Each row was made from one walk, in order. Every step used is in the known rows, and no mark comes twice. Write each row's walk.
Known rows
zufu-lapu: [-38 -25 -13  28 -51 -28 -22  41 -20 -46 -16  -7 -52  -8 -16  12 -20  40
 -11  17  78]
rugaz-lapu-bagas-mesor: [  6  24 -27  61 -44  17 -10   2  14 -39 106   6 -56  23   1 -36 -12 -26
 -16   7 -25]
dase-bagas: [ -2  14  26  43 -43  15 -57   6 -73 -46  12 -27 -26  -2  32   5   2  65
  27  32  52]
mesor-bagas-dase-rugaz: [-23 -39  45 -26 -33  -8   5  65 -85   0  10  -1  27  58  39  -3  -5   8
  54 -16  -1]
rugaz-mesor-bagas-lapu-zufu: [-21 -32 -43 -37 -24  12  20  27  17 -12 100  44 -21  21  35   9 -44 -23
  -6 -16 -21]
rugaz-mesor-zufu-lapu-bagas-dase: [ -23  -59  -39   26  -21 -108   29   40   64  -11  -56   52  -20   27
   -2   16   -6    3  -37   29   41]
dase-rugaz-mesor-bagas: [  2 -38   4 -56 -35  36  26  50 -35 -20  19   5   0  59  38 -24 -21  15
  23  -2  -6]
zufu-lapu-bagas-dase: [-47 -30   6  52 -62 -75   5  66   5  -2 -28  10 -32  -6   9  -3 -10   5
  -4  17  45]
lapu-bagas-dase-rugaz-mesor: [ -1 -45  29 -19 -47 -24  39  49  -7   9 -22  18  10  47  62 -49   7  -2
  15  10  -8]
dase-bagas-mesor-zufu: [ 20  25  -7  44  47 -13 -44 -23 -48 -53   4 -18 -42  10  -7  31  22  38
 -29  59  60]
zufu-lapu-bagas-mesor: [-25   9 -19  55 -16 -23  20  42   6 -15  13 -11 -81 -23 -24 -11 -12 -13
 -61  43  42]
dase-rugaz-mesor: [  3 -42   7 -47 -48  17   7  19 -36 -42 -12  -4 -15  47  39 -34  -4  32
   7  15  25]
bagas-mesor: [-23  18  10  22 -22  22 -14  16 -40 -61  51 -27 -46   5  -9   1  -6   6
 -35  39  44]
mesor-zufu-lapu: [-22 -37 -38  31 -11 -81 -24  17   2 -58 -35  21 -55   9 -37  40 -16  44
 -30  25  83]
mesor-bagas-lapu: [-28  10 -26  26 -48  31   4  35 -13 -40  99  23 -29   3  19  13 -55 -11
   6 -17 -24]
dase-bagas-mesor: [  0  35  19  37   1  43 -47  -5 -73 -46  28 -43 -42  -7  15   2  21  34
 -13  60  53]
bagas-lapu-rugaz-mesor-zufu: [  3  -9 -72  17 -37 -19  18 -20  88 -98  51  61 -35 -26   2  18 -47  19
 -48  42 -16]
rugaz-mesor-bagas: [-21 -14 -15 -25 -58  23  10  50  -1 -41  56  12  -4  34  19   7 -35  19
   5   9  -4]
bagas-mesor-zufu-lapu-rugaz: [-15  -3 -51  42  15 -55   1  10  32 -80 -10  15 -74 -40 -54  43 -12  33
 -79  71  58]
rugaz-dase-bagas-lapu: [  3  17  25  50 -47  24 -56   7 -66 -50  31   8 -45 -54  33  -6   5  23
   6  55  18]
zufu-lapu-bagas: [-30 -11 -14  61 -61 -50   3  53  11 -12  -4   3 -62 -18  -8 -14 -26  18
 -14  18  43]
dase-rugaz: [ -7 -22  32 -11 -40   3 -16  29 -71 -37  -1 -23 -22  29  30 -24  -4  36
  25   0  35]
dase-bagas-mesor-zufu-lapu: [  8   3 -34  48  60 -39 -41 -13 -37 -45 -45 -18 -73  -6 -33  41  30  39
 -45  69  96]
mesor-zufu: [-15 -14 -12  33 -24 -51 -21   2  -8 -72  15  15 -32  30 -13  36 -21  46
 -10  19  55]

Write each row's walk
[ -4 -16 -39   6 -43 -43   6  -3  66 -93  16  38 -22  -2  -2  27 -40  57
 -36  48  20] | lapu-rugaz-mesor-zufu
[ 17  11 -54  73   1 -36  -6 -18  36 -47  92  30 -55  40 -23  -8 -13 -16
 -33  11 -17] | rugaz-lapu-bagas-mesor-zufu
[-16  18 -28  47 -77  18  -6   5  23 -80  72  19 -39 -54  16  -3 -56  23
 -18  21 -15] | bagas-lapu-rugaz
[-18 -22 -44  46 -32 -82 -10  18  35 -76 -29  25 -55 -36 -37  43 -33  64
 -36  46  60] | mesor-zufu-lapu-rugaz
[-13 -20 -42  68 -18 -99  10  27  35 -20 -22  27 -68  -2 -30  19 -25  25
 -36  25  53] | mesor-zufu-lapu-bagas
[-43 -42 -27 -13 -68 -24  25  73  44 -39  -9  31   3  -8   6  28 -29  25
  -7  33  10] | zufu-lapu-rugaz-mesor-bagas-dase
[-11 -69   3 -17 -38 -51  39  58   3  22 -72  15 -16  30  38 -42  11   2
  -5  14  26] | zufu-lapu-bagas-dase-rugaz-mesor
[-49 -16  28  10 -59 -16  -4  65 -45 -23  39   7  21  38  20  29 -20  14
  37 -13   7] | mesor-bagas-dase
[-14  -4 -15  46   7 -70  -6  32  17 -85 -13  19 -78 -68 -54  43   5  37
 -85 103  51] | bagas-mesor-zufu-lapu-rugaz-dase
[  3 -73   6 -39  -1 -57  10  13 -15 -38 -52  28  21  76  26   3  18  24
   6  13  32] | bagas-dase-rugaz-mesor-zufu
[  4  30  53  35  -3  23 -51  17 -89 -58  18 -31 -46 -38  14  -1  39  28
 -25  88  53] | rugaz-dase-bagas-mesor
[  1  15  57  38 -51   0 -61  27 -83 -50   1 -15 -30 -34  32   5  20  61
  16  65  52] | rugaz-dase-bagas
[ 12 -57   2 -10  -9 -74  36  24  16  -1 -43  43   8  66  39 -19  11   0
   0  12   0] | lapu-bagas-dase-rugaz-mesor-zufu
[-11 -61  31 -51 -44  -6   6  30 -41 -26 -38   2  18  59  50 -30  16  19
  21  13  29] | bagas-dase-rugaz-mesor
[  5 -55 -21 -62  -1  20  33  30 -27  15  64  32 -16  45  54 -25 -21 -25
  13 -23 -35] | dase-rugaz-mesor-bagas-lapu-zufu
[ 17  14 -37  61  36 -37 -30 -11  -2 -66 -34  -6 -68 -49 -35  41  14  60
 -54  95  68] | dase-bagas-mesor-zufu-lapu-rugaz
[-25 -53  29  22 -38 -63  17  68 -36  27 -65   3 -26  17  26 -29   8   8
  16   7  33] | zufu-lapu-bagas-dase-rugaz
[ 40  -7 -33  37  26 -27   9 -23  -1 -25  52  23 -49  63  -4 -40  10 -20
 -12   5 -28] | dase-rugaz-lapu-bagas-mesor-zufu
[ 19 -65 -39   0   7 -75  40  28  40 -10 -63  32 -56  28  -4 -25  -7  17
 -32  26  35] | dase-rugaz-mesor-zufu-lapu-bagas
[-23  24 -28  39 -68  33  13  37  21 -61 106  25 -27 -38  13  14 -67  12
   0   8 -49] | mesor-bagas-lapu-rugaz
[  0 -69  15 -35 -20 -32 -18  43 -77  22  60  27  33  98  50 -13  12  -3
  84 -55 -25] | mesor-bagas-dase-rugaz-lapu-zufu
[ 13 -78 -39 -40  10 -55  11  12   2 -39 -80  22 -45  44 -12   3   3  34
 -30  29  69] | dase-rugaz-mesor-zufu-lapu
[-13   7 -18  29  25 -33 -10  -6 -15 -72  31   0 -48  26 -33  33  -4  13
 -54  43  51] | bagas-mesor-zufu
[-18  33   4  57 -26   3  18  31  -5 -25  64 -16 -53  -4   3 -22 -14 -12
 -47  42  10] | lapu-bagas-mesor
[-39 -33   4 -30 -58  -3  12  64  -4 -29  33  19  29  51  35  14 -23   4
  17   4   3] | rugaz-mesor-bagas-dase
[-32 -12 -17  41 -71 -26 -15  38  14 -69  -5  -3 -52 -49 -14  14 -33  63
 -19  47  54] | zufu-lapu-rugaz
[  9 -32 -28 -52 -27  57  34  28 -17 -20  52  31 -14  36  43 -29 -33 -21
  11 -13 -44] | dase-rugaz-mesor-bagas-lapu
[-20 -25 -42  -8 -66  -2  19  66  52 -54  14  21 -31 -21 -10  15 -50  39
 -23  36   8] | zufu-lapu-rugaz-mesor-bagas
[ -3 -32 -34  -6 -22 -41  -4  -3  32 -78  10  29 -26  42  -5  23 -24  36
 -32  27  47] | rugaz-mesor-zufu
[ 18 -55   2 -28 -31 -19 -38   0 -65 -13  57   4 -17  66  34 -37  11  25
  55 -34  11] | dase-rugaz-lapu-zufu
[  5  26  54  52 -68  -1 -52  29 -49 -75  14  -6 -31 -73  29   8  12  79
   9  87  24] | lapu-rugaz-dase-bagas
